Each row was made from one small tree. Brackets hold a mark, then the marks that hang from it, in alphabetical order. Every link used is in the known rows. Write each row's tree.
Known rows:
{natu pimiv}: [ 2.11 -2.10 -0.39 -3.10 -1.44  1.39 -0.90 -1.63  0.68  2.02 -1.20  0.43
 -1.50  0.79  3.44 -1.75  1.51  2.23 -0.59 -0.34 -0.97]
{natu {pimiv {feded banorov {tobi lele}}}}: [ 0.84  0.46  2.38 -0.68 -0.39  0.41 -0.32  0.87  0.21  1.93 -0.20  2.40
 -1.68 -0.40  1.71  1.37 -0.24  1.47  1.72 -0.45  0.47]
{feded tobi}: [ 1.25 -1.75  0.73 -0.89  0.54  2.29  1.71  1.29  1.85  0.13 -0.12  1.56
  1.69  1.65  2.09  0.75  0.02  0.91  0.96 -0.75  0.82]
{tobi {feded banorov} {lele ledi}}: [-1.12  0.22  1.80  2.58  0.81 -1.23  2.40  1.39  1.23 -1.90  0.36  0.81
  2.88  0.96 -3.01  2.69 -1.98 -1.72  2.02  0.87  1.06]
{feded banorov {tobi {lele {ledi {natu pimiv}}}}}: [ 0.04  1.55  4.09  2.18  1.10 -1.29  1.96  2.42  2.31 -1.89  0.52 -0.96
  3.34  1.66 -1.81  1.15  0.02  1.91  4.00 -1.21  1.56]
{tobi lele}: [ 1.62 -0.74  1.62 -2.03  1.67  0.59  0.45 -1.08  2.89  0.42 -0.74 -2.20
  2.17  0.97  1.50 -0.06 -0.68  0.54 -0.48  1.07  2.20]
{lele tobi}: [-0.27 -1.32 -2.32 -3.00  1.05  2.55  1.33 -1.26  1.55  1.02 -0.47  0.47
 -0.35 -0.79  1.53  0.87 -1.69 -1.13 -2.56  2.14  3.47]
{pigas {natu {pimiv feded}}}: [ 0.87 -1.14 -0.90 -2.56 -2.71  1.10 -1.13 -0.87 -2.47  2.61  0.24  1.60
 -2.27  0.90  4.68 -0.60  1.01  1.22 -1.13 -0.61 -2.04]
{ledi natu}: [ 2.04 -2.81 -3.21 -1.74 -1.00  0.93 -2.99  0.05 -2.05  0.00  0.46  0.28
 -0.83  1.61  1.44 -1.54  2.41  1.59 -0.02  0.30 -4.32]
{ledi {lele {tobi {feded banorov}}} natu}: [-2.46  0.07 -6.43 -0.87  0.12  0.53  0.18 -0.46 -0.94  0.52  1.18  1.46
 -3.18 -1.81 -1.47  1.40 -1.75 -2.84 -2.62  1.95 -1.22]
{pigas {natu {pimiv {feded banorov tobi}}}}: [ 0.38 -0.39  0.05 -1.59 -2.46  0.84 -0.41  0.60 -2.11  2.06  0.67  2.37
 -1.72  1.16  3.99  0.56  0.65  1.30  0.38 -1.05 -1.39]
{lele ledi {tobi {feded banorov}}}: [-2.86  0.06 -1.14  1.71  0.51  0.39  3.21  0.00  0.37 -1.88 -0.06  0.98
  1.19 -0.36 -3.51  1.70 -1.90 -2.56 -0.85  1.37  2.75]
{ledi {lele tobi} {natu {pimiv {feded banorov}}}}: [-2.04  1.49 -4.60 -1.51 -0.20 -0.15 -1.28 -1.59 -1.48  1.89  0.53  0.42
 -4.98 -3.00 -0.63  0.04 -0.88 -1.10 -2.81  1.19 -1.13]
{tobi feded {lele {ledi natu}}}: [-0.18 -0.34  0.66  3.08  0.64 -1.37  0.57 -1.08 -0.17 -2.04  0.07 -1.26
  2.52  0.02 -1.85  0.25 -1.56 -1.51  0.18  0.44 -1.15]
{feded banorov {tobi {lele {ledi natu}}}}: [-0.11  1.36  3.66  2.19  1.39 -0.99  2.34  3.12  2.36 -2.22  0.70 -0.58
  3.92  2.04 -2.22  1.66 -0.04  1.39  4.12 -0.86  1.88]
{lele ledi}: [ 0.21 -1.61  0.57 -0.30 -0.39  0.44  0.79 -0.63  0.53 -1.33 -1.10 -1.76
  2.09  2.68 -1.57 -2.11  2.71  1.04 -0.49 -0.68 -0.29]
{feded {tobi {lele {ledi natu}}}}: [ 0.87  0.35  3.32  1.75  1.68 -0.24  1.73 -0.24  2.39 -1.68 -0.28 -2.86
  4.04  1.01 -0.18 -0.79 -0.31  1.17  1.14 -1.24  1.35]
{ledi {lele {tobi feded}} {natu pimiv}}: [-1.74  0.28 -5.80 -0.99 -0.55  0.19 -0.55 -2.97 -0.94  1.42  0.31 -0.05
 -4.12 -3.11  0.21 -0.63 -1.78 -1.81 -3.70  1.15 -1.84]
{pimiv {feded banorov {tobi {lele ledi}}} natu}: [ 0.97  1.51  3.83  0.65  0.56 -0.75 -1.91  3.39 -0.21  0.16 -0.12  1.24
  0.05 -0.94  0.15  0.44  1.22 -1.15  1.67 -1.24  2.36]
{pigas {natu pimiv}}: [ 1.38 -1.65 -1.15 -3.06 -2.79  1.21 -0.73 -1.54 -1.27  2.11 -0.12  0.09
 -1.08  1.73  5.05 -1.65  1.36  1.79 -1.24 -0.82 -1.86]

Which tree is each row?
[ 0.34  0.63  3.30  0.28  1.76  0.37  2.81  3.58  3.43 -0.70  0.75  1.26
  3.05  1.84 -0.29  3.19 -1.07  0.99  3.97 -0.13  3.02]	{feded banorov {tobi lele}}
[-0.71  0.52  1.33  3.32  0.08 -2.19  0.71  0.51 -0.20 -2.01  0.50 -0.07
  1.96  0.38 -2.82  1.34 -1.31 -0.88  2.15  0.49 -1.01]	{tobi {feded banorov} {lele {ledi {natu pimiv}}}}
[ 1.10  0.69  3.69  1.81  1.38 -0.47  1.41 -0.87  2.32 -1.33 -0.59 -3.20
  3.48  0.56  0.27 -1.38 -0.25  1.68  1.09 -1.54  1.09]	{feded {tobi {lele {ledi {natu pimiv}}}}}
[-0.89  0.28  0.97  3.24  0.48 -1.90  1.03  1.19 -0.22 -2.39  0.77  0.19
  2.43  0.82 -3.33  1.96 -1.41 -1.35  2.27  0.76 -0.78]	{tobi {feded banorov} {lele {ledi natu}}}
[ 1.44  0.08  1.61 -0.92 -0.43  0.61 -2.58  4.41 -1.31  1.27  0.25  3.98
 -1.79 -0.68  1.69  1.15  1.67 -1.12  1.60 -0.95  1.05]	{pimiv {feded banorov tobi} natu}
[ 0.47  0.38  1.03 -1.26 -1.80  0.32 -0.14  0.11 -1.35  1.97  0.56  1.18
 -0.96  0.73  3.85  0.53 -0.04  1.23  0.39 -0.87 -0.53]	{pigas {natu {pimiv {feded banorov {tobi lele}}}}}
[-1.29  0.05 -1.57  0.93  0.52 -0.22  0.49 -2.37 -0.52 -2.04 -0.43 -3.40
  1.27 -0.46 -2.57 -2.30  0.43 -0.20 -2.24  0.63  0.86]	{lele {ledi natu} tobi}
[-2.09  0.57 -5.67 -0.94 -0.62 -0.08 -0.34 -1.84 -1.01  1.26  0.69  0.70
 -4.18 -2.74 -0.51  0.20 -1.65 -1.75 -2.68  1.33 -1.59]	{ledi {lele {tobi {feded banorov}}} {natu pimiv}}
[ 0.76 -0.22  1.34 -1.04 -1.08  1.03 -0.53  1.40 -0.64  2.13 -0.19  3.63
 -2.34 -0.01  1.95  1.37  0.43  1.62  1.73 -0.62 -0.37]	{natu {pimiv {feded banorov tobi}}}
[ 0.12 -0.32  0.27  1.26 -1.53 -1.19 -1.67 -0.19 -2.34 -1.27 -0.32 -1.16
 -0.01  1.60 -2.25 -2.48  3.35  1.98  0.97 -1.18 -3.24]	{lele {ledi {natu {pimiv {feded banorov}}}}}
[ 0.12 -0.56 -4.43 -2.33 -1.24 -0.03 -2.06 -2.29 -0.88  1.63 -0.08 -1.14
 -3.53 -0.61  0.85 -2.51  1.62  0.70 -2.45 -0.10 -3.75]	{ledi lele {natu pimiv}}
[ 0.88  0.26  2.10  0.67  1.21 -1.38 -0.17 -1.88  1.37 -1.65 -0.81 -4.90
  3.29  1.20 -1.36 -2.32  0.90  1.13 -0.15 -0.02  0.27]	{tobi {lele {ledi natu}}}
[ 1.48  1.07  3.07 -0.33  0.59 -0.17 -2.23  3.72 -0.24  1.01  0.09  2.28
 -0.67 -1.21  1.39  1.06  0.67 -1.17  1.59 -0.80  2.30]	{pimiv {feded banorov {tobi lele}} natu}
[-0.49 -0.40  1.54  2.32  0.98 -0.71  1.95 -0.99  1.26 -1.59 -0.33 -0.70
  2.97  0.28 -1.62  0.93 -2.08 -1.85 -0.05  0.66  0.74]	{tobi feded {lele ledi}}
[ 0.81  0.93  2.75  1.11  0.89 -1.68 -0.75 -2.13  0.50 -0.99 -0.86 -4.27
  2.05  0.22 -1.12 -2.17  0.68  1.23 -0.21 -0.17 -0.06]	{tobi {lele {ledi {natu {pimiv feded}}}}}
[ 1.77  0.87  3.49  0.52  0.74 -0.29 -2.27  1.08 -0.22  0.47 -0.75 -0.37
  0.30 -1.77  1.49 -1.37  0.93 -1.20 -0.53 -1.48  2.03]	{pimiv {feded {tobi {lele ledi}}} natu}
[-2.96  0.02 -4.68 -2.36  0.92  1.85  2.92 -0.18  1.96  1.47  0.23  2.55
 -2.34 -1.52 -0.92  2.90 -2.88 -3.64 -3.14  2.25  2.61]	{ledi {lele {tobi {feded banorov}}}}
[-2.15 -0.33 -6.48 -1.07  0.21  0.80 -0.04 -1.60 -0.90  0.69  0.86  0.70
 -3.17 -2.20 -0.83  0.65 -1.89 -2.87 -3.61  1.80 -1.45]	{ledi {lele {tobi feded}} natu}
[-0.23  1.25  4.33  1.68  1.69 -0.52  3.28  3.15  3.30 -1.84  0.38 -0.15
  4.19  2.29 -2.02  2.20 -0.39  1.13  3.92 -0.76  3.06]	{feded banorov {tobi {lele ledi}}}
[ 1.51 -0.23 -0.19  0.14 -0.86 -0.56 -2.94  0.34 -2.30  0.56  0.66  0.57
 -1.68 -0.13  1.25 -0.56  1.17  2.08  1.57 -0.39 -3.43]	{ledi {natu {pimiv {feded banorov {tobi lele}}}}}
[ 0.89 -0.75  0.22 -2.16 -1.51  0.93 -1.50  0.99 -1.11  2.57 -0.33  3.62
 -3.23  0.19  1.87  1.04  1.07  1.52  0.99  0.04 -0.97]	{natu {pimiv {feded banorov}}}
[ 0.38 -0.34  0.83  1.90 -1.07 -0.93 -1.21 -0.94 -1.90 -1.43 -0.50 -1.86
  0.56  1.16 -1.47 -3.05  2.79  2.00  0.36 -1.72 -3.13]	{lele {ledi {natu {pimiv {feded tobi}}}}}
[-1.67  1.17 -0.69  1.52 -0.03 -0.90 -0.06 -1.70 -1.48 -1.36 -0.27 -2.09
 -0.32 -1.19 -2.83 -1.49  0.34  0.15 -1.17  0.40  0.60]	{lele {ledi {natu {pimiv {feded banorov}}}} tobi}
[-1.73  0.00 -2.00  2.67 -0.48 -0.58  0.65 -2.78 -1.64 -1.77 -0.24 -1.43
 -0.06 -1.80 -2.31 -1.37 -1.17 -1.29 -1.96  0.47 -0.45]	{lele {ledi {natu pimiv}} {tobi feded}}
[ 2.19  0.42  2.84 -0.57  0.75  0.35 -2.67  1.40 -0.25  1.32 -0.61  0.74
 -0.58 -1.91  2.77 -0.64  0.47 -1.32 -0.46 -1.05  1.96]	{pimiv {feded {tobi lele}} natu}
[-1.62  0.03 -5.81 -2.24  0.57  0.73 -0.45 -1.99 -0.10  0.84  0.42 -1.12
 -2.74 -1.68 -0.52 -0.74 -0.65 -1.57 -3.87  1.56 -0.73]	{ledi {lele tobi} natu}
